Known rows, with every way that one mark hangs from another:
disut(ledap): [-0.08  0.04  0.94 -0.47 -1.62  2.06  0.16 -0.22  0.44  0.67  0.29  0.24
 -0.32 -0.10 -0.29  0.01  1.40  0.62 -0.42 -0.55  2.82]
mazan(lasuta): [ 0.22  0.06  2.95 -2.17 -1.02 -1.85 -1.23 -0.30 -0.54  1.27  1.33  1.05
  0.26  0.97  0.49 -1.28  2.11 -5.11  1.73 -2.87  1.16]
veme(mazan(lasuta)): [-1.10  0.04  2.62  0.20 -1.68 -1.99 -1.41  0.77 -1.16  0.31  1.31  0.77
  2.08  1.66  0.69 -1.56  3.79 -4.31  1.21 -3.35  3.56]
tebe(ledap(kifit) mazan(nafo)): [ 1.87 -0.91 -0.04 -1.13  0.70 -1.97 -0.62  0.98 -0.33  0.94  0.12 -0.86
 -0.87  0.48 -0.64 -0.07  0.44 -0.99  1.95  0.34 -5.39]
disut(ledap(kifit) tebe(mazan(lasuta))): [-0.36  0.07 -0.78  0.73  0.78  3.00  0.17 -0.06  0.31 -2.72  1.63 -0.77
  0.83 -1.01  2.02  0.96 -1.93  3.94 -1.76  1.49  2.80]
rugop(mazan(lasuta nafo)): [-0.91  0.22  0.91 -1.09 -1.74 -2.16 -1.37  0.16 -0.86  4.64  0.05  1.84
 -1.85  0.37  1.90 -4.01  3.96 -3.95  5.19 -3.58  2.42]
ledap(disut(kifit tebe(mazan(lasuta nafo)))): [-1.14  0.49 -1.05  1.71  0.94 -0.03  0.18  0.16 -0.14  0.94 -0.71  0.97
 -0.01  0.12  0.41  0.26 -1.55 -0.18 -0.63  0.21  3.73]
tebe(ledap(disut kifit) mazan(lasuta nafo)): [ 0.27 -0.29 -0.54 -0.78  2.31 -3.65 -1.14  0.60 -0.89  0.48  0.16 -0.35
  0.53  0.91  1.19 -1.28 -1.03 -2.36  2.01 -1.08 -2.52]
kifit(ledap(disut(tebe(mazan(lasuta))))): [-1.30  0.27 -1.20  3.34  0.70  0.15  1.04  0.09  0.00 -2.69 -1.40 -1.21
  1.28  0.97 -0.24  1.82  0.16  1.62 -1.42 -0.39 -1.33]
ledap(kifit): [ 0.37 -0.05  0.42  1.32 -0.19  0.74 -0.32  0.28 -0.52  0.68 -2.05  0.22
 -1.64  0.38 -1.18 -0.50  3.68 -1.46  2.30 -0.21  0.67]
disut(kifit ledap(mazan) tebe): [-0.12  0.44 -1.20  0.96 -0.56  5.83  1.21 -0.61  1.16 -0.82 -0.04 -0.27
  0.13 -2.43  0.67  0.25 -2.99  6.35 -3.67  2.77  4.21]
tebe(ledap(kifit) mazan(lasuta nafo)): [ 1.37 -0.63  0.83 -2.21  1.28 -3.20 -1.46  0.72 -0.74  0.72  1.06 -0.58
  0.19  0.48  1.03 -1.49 -0.12 -2.73  2.49 -1.00 -4.11]
mazan(lasuta nafo): [-0.90  0.36  3.12 -4.25 -0.49 -5.38 -2.08 -0.13 -0.80  3.70  1.24  1.84
  0.42  0.17  0.75 -2.46  2.33 -8.00  4.27 -2.55  2.52]
disut(kifit tebe): [ 0.03  0.42 -0.61  1.43 -0.71  3.17  0.70 -0.25  0.32  2.17 -1.05  0.09
 -0.07 -1.22 -0.34 -0.21 -0.20  2.09 -0.73  1.17  2.54]
tebe(ledap(mazan(nafo))): [ 1.84 -0.64  0.28 -2.86 -0.77 -1.79  0.14 -0.32  0.30  2.12  0.57 -0.63
 -0.08  0.27 -1.83  0.16  0.00 -1.07  0.66 -0.10 -6.07]
rugop(mazan): [ 0.35 -0.26 -0.09  1.44 -2.71  1.52  0.07  0.30 -0.29  3.13 -0.84  1.02
 -3.06  0.94  0.08 -1.78  4.31 -0.13  2.86 -2.53  0.16]
kifit(ledap(disut mazan)): [-0.44 -0.04 -0.76  2.94 -0.07  0.63  1.37  0.08  0.37 -3.35 -2.20 -0.84
 -0.33  1.08 -1.94  2.27  0.83  1.70 -1.95  0.20 -2.79]
ledap(disut(tebe) kifit mazan): [-0.40  0.10 -2.70  2.84  1.68  1.36  1.18 -0.31  0.18 -2.70 -1.58 -0.01
 -1.18  0.17 -1.26  2.34 -1.24  2.80 -1.65  2.44  0.15]
kifit(ledap(mazan(nafo))): [ 0.12 -0.22  0.71  0.49 -0.84 -0.65  0.66  0.26  0.41 -1.96 -1.38 -0.68
 -0.60  0.28 -2.03  1.49  1.83 -0.14 -0.25  0.49 -3.75]

Rows:
[ 0.07 -0.06  0.81 -0.54  0.07 -1.31  0.02 -0.39  0.06 -1.74  0.71  1.31
 -0.83  1.46 -0.72  1.22 -0.87 -2.26 -1.43 -0.94  0.20]	ledap(disut mazan(lasuta))
[ 0.62 -0.30 -0.81 -1.27  1.08 -1.38 -0.20 -0.03 -0.13  0.61  1.70 -1.10
  1.33 -0.33  0.77  0.58 -1.65  0.42  0.59  0.77 -3.32]	disut(tebe(ledap(kifit) mazan(lasuta nafo)))
[-1.62  0.42 -1.00  1.40  0.97 -1.55  0.79 -0.30  0.16 -2.49 -1.13 -0.72
  1.26  0.21 -0.37  1.38 -0.62  0.56 -1.03  0.35 -1.35]	kifit(ledap(disut(tebe) mazan(lasuta nafo)))
[-0.66  0.59 -1.12 -0.04 -0.30  4.06  0.78 -0.52  1.05  0.43 -0.09  0.10
  0.21 -2.80  0.80 -0.35 -2.91  4.93 -2.45  2.92  4.90]	disut(kifit ledap(mazan(nafo)) tebe)
[-0.19 -0.14  0.08 -0.87 -0.17 -2.56  0.28 -0.01  0.28  0.17 -0.27  1.55
 -1.79  0.89 -2.20  1.81 -0.19 -2.60 -0.23  0.58 -0.11]	ledap(disut mazan(nafo))
[ 1.13 -0.07 -0.66  0.34  0.40  2.38  0.24  0.02  0.17  0.79  0.73 -0.95
  1.09 -0.89  1.19 -0.58 -2.80  2.85 -1.55  0.67 -1.21]	disut(kifit tebe(ledap mazan(lasuta)))
[ 0.79  0.23 -1.24  0.03  0.14  2.66  0.70 -0.72  0.39  1.61 -0.13 -0.91
  1.24 -1.45  0.39 -0.90 -2.54  3.32 -1.54  1.11 -1.06]	disut(kifit tebe(ledap(mazan(lasuta))))
[-1.03  0.78 -0.50 -0.83  0.13  3.25  0.20 -0.71  0.77  0.21  0.56  0.29
  0.96 -2.84  1.95 -1.33 -3.27  3.68 -2.06  2.03  5.83]	disut(kifit ledap(mazan(lasuta nafo)) tebe)
[-1.88  0.25  2.76 -1.24 -1.27 -4.47 -2.02  0.88 -1.34  1.99  1.24  1.34
  2.21  1.10  0.89 -2.38  3.96 -6.39  2.98 -3.12  4.50]	veme(mazan(lasuta nafo))
[-1.69  0.59 -1.70  0.32  2.64 -2.31 -0.28 -0.48 -0.41 -1.24 -0.71  0.82
  0.01 -0.40  0.55  0.13 -1.61 -1.01  0.67  1.40  2.44]	ledap(disut(tebe) kifit mazan(lasuta nafo))
[ 0.31 -0.18  1.22  0.76 -0.68  0.23  0.50  0.01  0.24 -3.33 -0.69 -0.88
  0.08  0.66 -0.98  1.07  1.35  0.09 -1.09 -0.58 -3.45]	kifit(ledap(mazan(lasuta)))
[ 0.48 -0.03 -2.02  0.39  0.33  0.87  0.85 -0.69  0.10  1.67 -0.11 -1.62
  1.43 -0.44 -0.58  0.71 -0.31  2.38  0.18  0.89 -3.18]	disut(tebe(ledap(kifit)))
[ 1.15 -0.71  3.41 -2.99 -0.81 -3.31 -1.52  1.04 -0.31  0.04  2.55  1.39
 -1.40  1.13  0.10  0.51  0.91 -5.42  1.50 -1.28 -0.92]	tebe(mazan(lasuta nafo))
[ 0.45 -0.03 -1.43 -1.30  0.74 -0.60  0.37 -0.79  0.13  1.03  0.83 -1.18
  1.47 -0.79 -0.07  0.38 -1.40  1.30  0.23  1.18 -3.36]	disut(tebe(ledap(kifit mazan(lasuta nafo))))
[-1.42  0.24 -1.55  3.15  0.59 -0.47  1.17  0.29  0.11 -1.76 -1.89 -1.07
  0.80  0.69 -0.97  2.12  0.53  1.49 -0.84  0.36 -1.43]	kifit(ledap(disut(tebe(mazan(nafo)))))
[ 2.62 -1.12 -0.15  0.32  0.31  0.55  0.00  0.86 -0.16 -0.73  0.16 -1.40
 -0.98  1.06 -0.83  0.75  0.26  1.08  0.17  0.07 -6.37]	tebe(ledap(kifit) mazan)
[-0.91  0.49  0.68 -0.85  0.73 -2.10 -0.65 -0.10 -0.18  0.56 -0.73  2.08
 -0.97  0.01  0.08 -1.25 -1.19 -3.26  0.16 -0.37  3.60]	ledap(disut(kifit) mazan(lasuta nafo))
[ 0.38 -0.11  0.18  0.28 -0.51  3.11  0.31 -0.13  0.49 -2.01 -0.43  0.00
 -1.36 -0.62 -0.36  0.28  0.63  2.44 -1.05  1.11  2.01]	disut(ledap(kifit mazan))
[ 0.19 -0.06 -0.83 -0.62 -0.97  3.40  1.31 -0.83  1.27 -1.74  1.94 -0.59
  0.50 -1.16 -0.20  2.55 -2.35  4.84 -3.43  2.30  0.80]	disut(ledap(mazan) tebe)
[ 1.04 -0.50 -0.67  0.66  1.93 -1.12 -0.54  0.49 -0.71 -1.18  0.24 -0.89
  0.45  1.47  1.00 -0.46 -1.18 -0.31  0.25 -1.31 -3.54]	tebe(ledap(disut kifit) mazan(lasuta))
[ 0.47  0.20  0.70  0.49 -1.30  4.95  0.39 -0.05  0.79 -0.43 -1.00  0.60
 -1.46 -1.45  0.07 -1.16 -0.57  3.23 -2.22  1.00  4.48]	disut(kifit ledap(mazan))
